Each row was made from one path, in order. Every step used is in the known rows, and no mark comes twice. Write each row's path.
Known rows:
F > H > J > Y: [-0.27  0.20  0.00 -0.03  0.12  0.06 -0.08 -0.08 -0.39  0.21  0.25 -0.10
 -0.20 -0.33 -0.02 -0.43 -0.31  0.09 -0.30 -0.15 -0.15  0.06  0.06  0.03]
A > Q > H > J > F: [ 0.00  0.15 -0.29  0.17  0.13  0.09 -0.12 -0.13  0.16  0.67  0.04 -0.19
  0.05 -0.32 -0.07  0.02 -0.15  0.05 -0.12 -0.02 -0.10 -0.14  0.44  0.20]
J > Y > H: [-0.19 -0.11  0.11  0.04 -0.01 -0.05  0.01  0.12 -0.20 -0.23  0.23  0.13
 -0.17 -0.17  0.07 -0.14 -0.12 -0.03 -0.11 -0.14  0.14 -0.03 -0.28 -0.12]
D > J > F > H > R: [-0.27  0.18 -0.24 -0.32  0.11  0.04 -0.38 -0.40 -0.40  0.27  0.10 -0.37
 -0.15  0.07 -0.08 -0.20 -0.02  0.24  0.03  0.03 -0.12 -0.06  0.19  0.11]
Y > H > J > F: [-0.19  0.03 -0.05  0.05  0.12  0.07 -0.20  0.05  0.11  0.17  0.26 -0.14
  0.10 -0.03 -0.10 -0.06 -0.05  0.11 -0.32 -0.20  0.03 -0.28 -0.21  0.02]
J > H > R > Y > N: [-0.48  0.24  0.04 -0.08 -0.10  0.02  0.02 -0.05 -0.34 -0.03  0.19 -0.36
 -0.20 -0.17 -0.07  0.11 -0.04  0.33  0.20 -0.20  0.56 -0.05 -0.23 -0.12]
J > H > R: [-0.26  0.17  0.03 -0.13  0.06  0.03 -0.05 -0.14 -0.10  0.20  0.12 -0.28
 -0.01 -0.06 -0.05 -0.14 -0.09  0.15 -0.10 -0.13  0.07 -0.03  0.05 -0.11]
R > Y > H: [-0.35 -0.12  0.09  0.10 -0.11 -0.03  0.00  0.18 -0.09 -0.16  0.17  0.02
 -0.17 -0.01  0.08  0.05  0.05  0.11  0.08 -0.13  0.21 -0.12 -0.47 -0.10]
N > Y > H: [-0.04 -0.13  0.13  0.02 -0.07  0.01  0.03  0.17  0.17 -0.18 -0.01  0.09
  0.20  0.31  0.03  0.09  0.06  0.02 -0.02 -0.12  0.27 -0.13 -0.65 -0.09]
N > Y > H > J > F: [-0.10  0.03 -0.01 -0.01  0.10  0.10 -0.18  0.07  0.22  0.11  0.16 -0.13
  0.31  0.17 -0.11  0.06 -0.03  0.10 -0.30 -0.22  0.16 -0.26 -0.49 -0.02]
A > Q > J > H > R: [-0.25  0.19 -0.15  0.07  0.10  0.02 -0.12 -0.31 -0.18  0.54 -0.06 -0.25
 -0.10 -0.16  0.07  0.04 -0.09  0.17  0.23 -0.03  0.10 -0.08  0.43 -0.03]
R > Y: [-0.24  0.01  0.01  0.01 -0.07  0.00 -0.01  0.03 -0.14 -0.05  0.08 -0.07
 -0.15 -0.13  0.04  0.07  0.00  0.08  0.12 -0.05  0.06  0.03 -0.12 -0.04]
F > H: [-0.11  0.06 -0.05 -0.06  0.00  0.03 -0.07 -0.06 -0.24  0.07 -0.02 -0.14
 -0.07  0.03 -0.05 -0.28 -0.04  0.10 -0.02  0.03 -0.07  0.03  0.00  0.02]
F > H > J: [-0.20  0.19 -0.03  0.01  0.09  0.08 -0.08 -0.05 -0.15  0.33  0.09 -0.15
 -0.04 -0.04 -0.05 -0.33 -0.15  0.15 -0.24 -0.10 -0.14 -0.04 -0.02  0.09]
R > Y > N: [-0.22  0.07  0.02  0.04 -0.15 -0.01  0.07  0.09 -0.25 -0.23  0.07 -0.09
 -0.18 -0.11 -0.02  0.26  0.05  0.18  0.31 -0.07  0.48 -0.02 -0.28 -0.01]
Y > H: [-0.12 -0.13  0.08  0.08 -0.03 -0.03  0.00  0.15  0.06 -0.12  0.09  0.08
 -0.02  0.11  0.04 -0.02  0.05  0.03 -0.04 -0.08  0.15 -0.14 -0.35 -0.05]
N > Y: [ 0.07  0.00  0.05 -0.06 -0.03  0.03  0.02  0.01  0.12 -0.06 -0.10  0.01
  0.21  0.21 -0.02  0.12  0.01 -0.01  0.03 -0.03  0.14  0.01 -0.28 -0.04]
D > J > H > R > Y > N: [-0.51  0.24 -0.06 -0.25 -0.05  0.00 -0.11 -0.28 -0.40 -0.03  0.20 -0.27
 -0.29 -0.05 -0.05  0.17  0.01  0.31  0.36 -0.13  0.56 -0.02 -0.11  0.03]
J > H > R > Y: [-0.49  0.18  0.04 -0.11 -0.02  0.03 -0.07 -0.11 -0.26  0.14  0.20 -0.35
 -0.16 -0.18 -0.01 -0.08 -0.09  0.23  0.02 -0.18  0.15  0.01 -0.06 -0.15]
N > Y > H > J > D: [-0.05 -0.01  0.02  0.01  0.11  0.05 -0.24  0.06  0.31  0.05  0.14  0.12
  0.38  0.07 -0.02  0.17  0.00  0.04 -0.31 -0.25  0.10 -0.33 -0.57  0.00]
Q > J > H: [-0.15  0.14 -0.21 -0.05  0.09  0.00 -0.18 -0.37 -0.15  0.18 -0.03 -0.07
  0.01 -0.06 -0.02 -0.10 -0.09  0.12  0.13 -0.03  0.12  0.01  0.37  0.10]
Q > A: [-0.03 -0.01 -0.06  0.13  0.02  0.01  0.08  0.01  0.01  0.20  0.05 -0.18
  0.00  0.07 -0.05  0.09  0.14 -0.04  0.10  0.10 -0.10  0.03  0.11 -0.01]
Q > J: [-0.03  0.07 -0.15  0.10  0.03 -0.04 -0.12 -0.23 -0.11  0.17 -0.10  0.09
 -0.06 -0.01  0.13  0.06 -0.05  0.09  0.20  0.02  0.01 -0.04  0.19  0.16]

Write each row's path:
[-0.37  0.17  0.10  0.05 -0.15 -0.02  0.07  0.09 -0.29 -0.05  0.12 -0.19
 -0.25 -0.12  0.08  0.27  0.01  0.30  0.28 -0.15  0.45 -0.08 -0.40 -0.06] : H > R > Y > N
[-0.42  0.05 -0.04  0.07  0.05  0.06 -0.21  0.09 -0.05  0.12  0.34 -0.20
 -0.05 -0.16 -0.07  0.01 -0.04  0.19 -0.20 -0.25  0.09 -0.25 -0.32 -0.04] : R > Y > H > J > F
[-0.15  0.21  0.06  0.06  0.04  0.02  0.06  0.04 -0.25 -0.03  0.25  0.02
 -0.15 -0.34 -0.02  0.03 -0.23  0.08 -0.08 -0.20  0.33 -0.02 -0.12  0.04] : H > J > Y > N
[-0.38  0.11  0.09  0.03 -0.07 -0.01  0.00  0.04 -0.21  0.12  0.13 -0.18
 -0.23 -0.13  0.13  0.07 -0.04  0.21  0.09 -0.13  0.04 -0.04 -0.24 -0.10] : H > R > Y
[-0.46  0.25 -0.10 -0.11 -0.09  0.05 -0.18 -0.08 -0.57  0.06  0.16 -0.55
 -0.24 -0.16 -0.13  0.01 -0.01  0.44  0.17 -0.12  0.35 -0.11 -0.23 -0.05] : J > F > H > R > Y > N
[-0.09  0.08 -0.21 -0.17  0.07  0.07 -0.26 -0.17 -0.27  0.11  0.04 -0.36
  0.02 -0.04 -0.21 -0.26 -0.03  0.13 -0.11  0.04 -0.10 -0.02  0.18  0.01] : J > F > H
[-0.44  0.01  0.11  0.17 -0.01  0.02 -0.02  0.20 -0.01  0.08  0.28  0.02
 -0.13 -0.09  0.09 -0.01 -0.06  0.16 -0.13 -0.25  0.12 -0.19 -0.49 -0.03] : R > Y > H > J
[-0.08  0.09 -0.08  0.21 -0.03 -0.01  0.10 -0.03  0.06  0.57 -0.08 -0.09
 -0.15 -0.18  0.18  0.06 -0.10  0.11  0.14  0.01 -0.01 -0.06  0.17  0.08] : A > Q > H > R
[-0.10  0.09 -0.22  0.05  0.10  0.02 -0.13 -0.32 -0.13  0.36 -0.11 -0.14
 -0.03 -0.15 -0.03  0.03 -0.05  0.05  0.26  0.05  0.14 -0.02  0.55  0.02] : A > Q > J > H
[-0.12  0.17 -0.15 -0.07  0.17  0.08 -0.33 -0.16 -0.10  0.31  0.13 -0.10
  0.10 -0.22 -0.11 -0.20 -0.10  0.13 -0.33 -0.10 -0.24 -0.16  0.07  0.11] : F > H > J > D
[-0.17 -0.09 -0.07  0.24  0.04 -0.07 -0.06 -0.05 -0.27  0.11  0.06  0.15
 -0.26 -0.29  0.19  0.05 -0.12 -0.01  0.21 -0.04  0.15 -0.10  0.11 -0.04] : A > Q > J > Y > H
[-0.34 -0.01  0.18  0.06 -0.01 -0.06  0.01  0.12 -0.25 -0.05  0.29  0.00
 -0.24 -0.19  0.17 -0.13 -0.15  0.10 -0.14 -0.22  0.10 -0.10 -0.40 -0.17] : J > Y > H > R
[-0.36 -0.01  0.07 -0.10  0.04 -0.08 -0.11 -0.11 -0.31 -0.06  0.31  0.10
 -0.33 -0.07  0.20 -0.07 -0.11  0.09  0.02 -0.15  0.12 -0.07 -0.27 -0.02] : D > J > Y > H > R
[-0.14  0.08 -0.17 -0.31  0.10  0.02 -0.19 -0.36 -0.12  0.01  0.08 -0.07
 -0.03  0.07 -0.13 -0.10 -0.01  0.01  0.09  0.02  0.13  0.06  0.30  0.10] : D > J > H
[-0.52  0.18 -0.07 -0.28  0.03  0.01 -0.19 -0.33 -0.32  0.13  0.22 -0.25
 -0.26 -0.06  0.00 -0.02 -0.04  0.22  0.17 -0.11  0.16  0.02  0.07  0.01] : D > J > H > R > Y
[-0.24  0.19 -0.13 -0.15  0.06  0.06 -0.25 -0.18 -0.33  0.28  0.09 -0.47
 -0.06 -0.04 -0.10 -0.25 -0.06  0.26 -0.13 -0.05 -0.13 -0.08  0.06 -0.04] : J > F > H > R
[-0.16  0.15  0.05  0.04  0.12  0.03 -0.01 -0.02 -0.17  0.14  0.27  0.04
 -0.12 -0.36  0.04 -0.17 -0.28 -0.01 -0.27 -0.17 -0.08  0.03  0.05  0.00] : H > J > Y
[-0.13  0.15 -0.36 -0.07  0.10  0.04 -0.38 -0.40 -0.39  0.27 -0.06 -0.26
 -0.05 -0.06 -0.08 -0.20 -0.07  0.22  0.10  0.05 -0.09 -0.06  0.38  0.17] : Q > J > F > H
[-0.48  0.20 -0.14  0.08  0.03  0.01 -0.13 -0.28 -0.33  0.48  0.02 -0.32
 -0.25 -0.29  0.10  0.11 -0.09  0.26  0.34 -0.08  0.16 -0.05  0.31 -0.07] : A > Q > J > H > R > Y
[-0.26  0.26  0.01  0.00  0.04  0.06  0.00 -0.03 -0.49  0.04  0.23 -0.13
 -0.23 -0.32 -0.07 -0.24 -0.28  0.19 -0.11 -0.17  0.27  0.02 -0.12  0.06] : F > H > J > Y > N
[-0.22 -0.04 -0.05  0.15  0.03 -0.09 -0.12 -0.10 -0.30 -0.06  0.14  0.22
 -0.23 -0.19  0.20 -0.08 -0.16  0.07  0.09 -0.12  0.15 -0.08 -0.09  0.03] : Q > J > Y > H
[-0.21 -0.11  0.00 -0.12  0.04 -0.07 -0.12 -0.11 -0.26 -0.24  0.25  0.21
 -0.26 -0.06  0.10 -0.08 -0.07 -0.04  0.05 -0.06  0.15 -0.01 -0.14  0.03] : D > J > Y > H
[-0.53  0.25 -0.11 -0.01  0.02 -0.01 -0.18 -0.34 -0.37  0.30  0.10 -0.25
 -0.22 -0.20  0.12 -0.01 -0.13  0.33  0.21 -0.16  0.17 -0.03  0.13  0.01] : Q > J > H > R > Y
[-0.02  0.09 -0.31 -0.01  0.10  0.00 -0.32 -0.33 -0.15  0.20 -0.04 -0.12
  0.03 -0.08 -0.03  0.08 -0.02  0.12  0.13  0.02 -0.03 -0.10  0.37  0.15] : Q > J > F
